Each row was made from one walk, in order. Every step used is in the known rows, and no mark comes twice. Write each row's walk.
Known rows
N/J/R/K/W/U: [-12 -19  11   8   9  22  -4 -13  29  -1  12   5  -2 -16  -1 -16  12   3
  14]
P/U/Q/J: [-15  -3 -14   1  12 -15 -21  33 -26  23   4  15   2  30   0  19 -10  -1
 -10]
Z/U: [  8  17  15 -24 -29  -9 -13  -5 -13   3  18   5 -44 -19   6   1  12  -2
  -1]
Z/U/Q/N/J: [ 39  24   3  14   8 -14 -11  -2 -13  11 -25 -60  25  18  -3   1 -18   0
  -1]
P/U/Q/N/J/R/K: [ 32   1 -15  11   5  -6  11  -4  18  18 -40 -50  31  22  -6  -1 -14   1
   5]
P/U/Q/J/R/K: [ 21  -8 -20  -5  13 -11  -3  18   5  10  -5 -16  10   9   1   8   6  -1
  -3]
R/K/W/U: [-58 -23   3  -5 -17   9   1 -15  -3 -18  21  62 -15 -30  -1  -7  21   6
   2]
R/J: [-16  -5   0 -56 -60  -5  27   1  -8  23   9  22 -14   3  -6   4  -2  -8
   8]
J/R: [ 13  15  16 -38 -30   0   2 -11   5   0  12  -9 -43  -8   7  -2  -4 -14
   1]
Z/U/P: [  6  29   9  -8 -32 -18 -55  17  -3   6  13  31 -19 -10   5   9  21   8
  -1]
W/U/Q: [-45 -13  -5  -7 -31 -14 -20  -8 -10   7  15  -7  -7  -4   1  -2   2  -6
  -7]
R/K/W: [-20  -1  -1 -16 -34   7  36 -15 -10 -16  14  65 -13 -18  -2   1  11   0
   0]
U/Q/J: [  3   4  -9 -15   1 -14   2  12 -31   8  11 -13  12  23   2  11 -15  -7
  -9]
K/R/J: [-39  30  -6 -51 -72   5  21   7  -1  14   5  61  -5 -23  -4   5  -2 -18
   5]
N/Q: [-16   4   8  -9 -34  -1  32 -17 -11  16   7 -17 -53  -1   4   1  -6   4
  -2]
J/R/K: [ 19   4   4 -44 -45  -1  29 -26  13  -6  10 -13 -30 -23   5  -8  11  -7
   7]
N/Q/J/R/K/W/U/P: [-22 -19   1  51  53  10 -41  21  23 -14   2  19   6 -11   2  -3  23  25
   2]
K/W/U/Q: [-54 -13  -1  23  -7  -1 -24   1 -12 -11  12  44   4  -5  -2   1   2  -6
 -11]
P/U/Q: [-22   0 -14  -5 -34 -16  -7  13 -12  23   0  24 -14  14  -1  13  -3  -5
 -10]

Write each row's walk
[ 28  -5   3  -9  15   4  37 -12   5   2   3 -56 -28  -6   6  -5   4   9
   5]	N/Q/J/R/K
[ 30  11  10   5  19  19  27 -16  13 -15 -24  -6  19   3  -4  -8 -15   0
   9]	Q/N/J/R/K/W
[ 55   7  -5  26  39  -1  -8  12   3 -28  -1  -6  22 -14   2   1  17   0
  -7]	Z/U/Q/J/R/K/W
[ -9   0   7  -5  15   0  18   4 -25  14  11 -24 -35  14   5   6 -13   9
  -2]	N/Q/J
[ 23   1 -12  40  29   8   9   7  18   0 -41   0  41  19  -9   2 -14   2
   0]	P/U/Q/N/J/R/K/W
[ 31  -1 -10  10  25   2  17   6  -1 -24  -1   7  29   2   0   4   1  -5
  -7]	U/Q/J/R/K/W
[ 21  23   0   6  -4 -21 -15  -6 -22 -11 -23 -29   7   0   0   4  -8  -3
 -12]	Z/U/Q/N
[  1 -21  -5  28   4  11   0 -12  28  -2   1 -17  29  -6  -4 -13   8  -2
   6]	N/J/R/K/W/U/Q
[ 30  14  18 -27 -19   7   8  -9  14  23  10 -39 -24  10   4  -7 -14 -10
  12]	N/J/R
[ -9 -12  14  17  36  20  -7 -15  21 -17 -17  -9  18  -8  -4 -16  -4   5
  11]	Q/N/J/R/K/W/U
[-23 -11   3  19  43   6 -60  28  17 -22  13  53  21 -11   2   0  24  13
   3]	Q/J/R/K/W/U/P
[ 19  -6   5  23  38  17  34  -3   5 -18  -1  -6 -18  -8   3  -2   4  10
   0]	N/Q/J/R/K/W
[-39 -27 -15  21  28   0 -11   8 -15 -17  13  32  33  -4  -3   1  11   6
  -6]	R/K/W/U/Q/J
[ 33  21  20 -20  10   6   3 -10   6   8 -19 -53  -4  19   1  -7 -30  -7
   9]	Q/N/J/R
[ 15   3  -7   3  27  -9 -30  31  -4  16  -2 -13  -3  24   4  13 -10  -7
  -8]	P/U/Q/J/R
[-28 -18 -10  35  21   4   6 -13  -2  -9 -20  -1  54   8 -10  -8  -9   8
   2]	R/K/W/U/Q/N/J
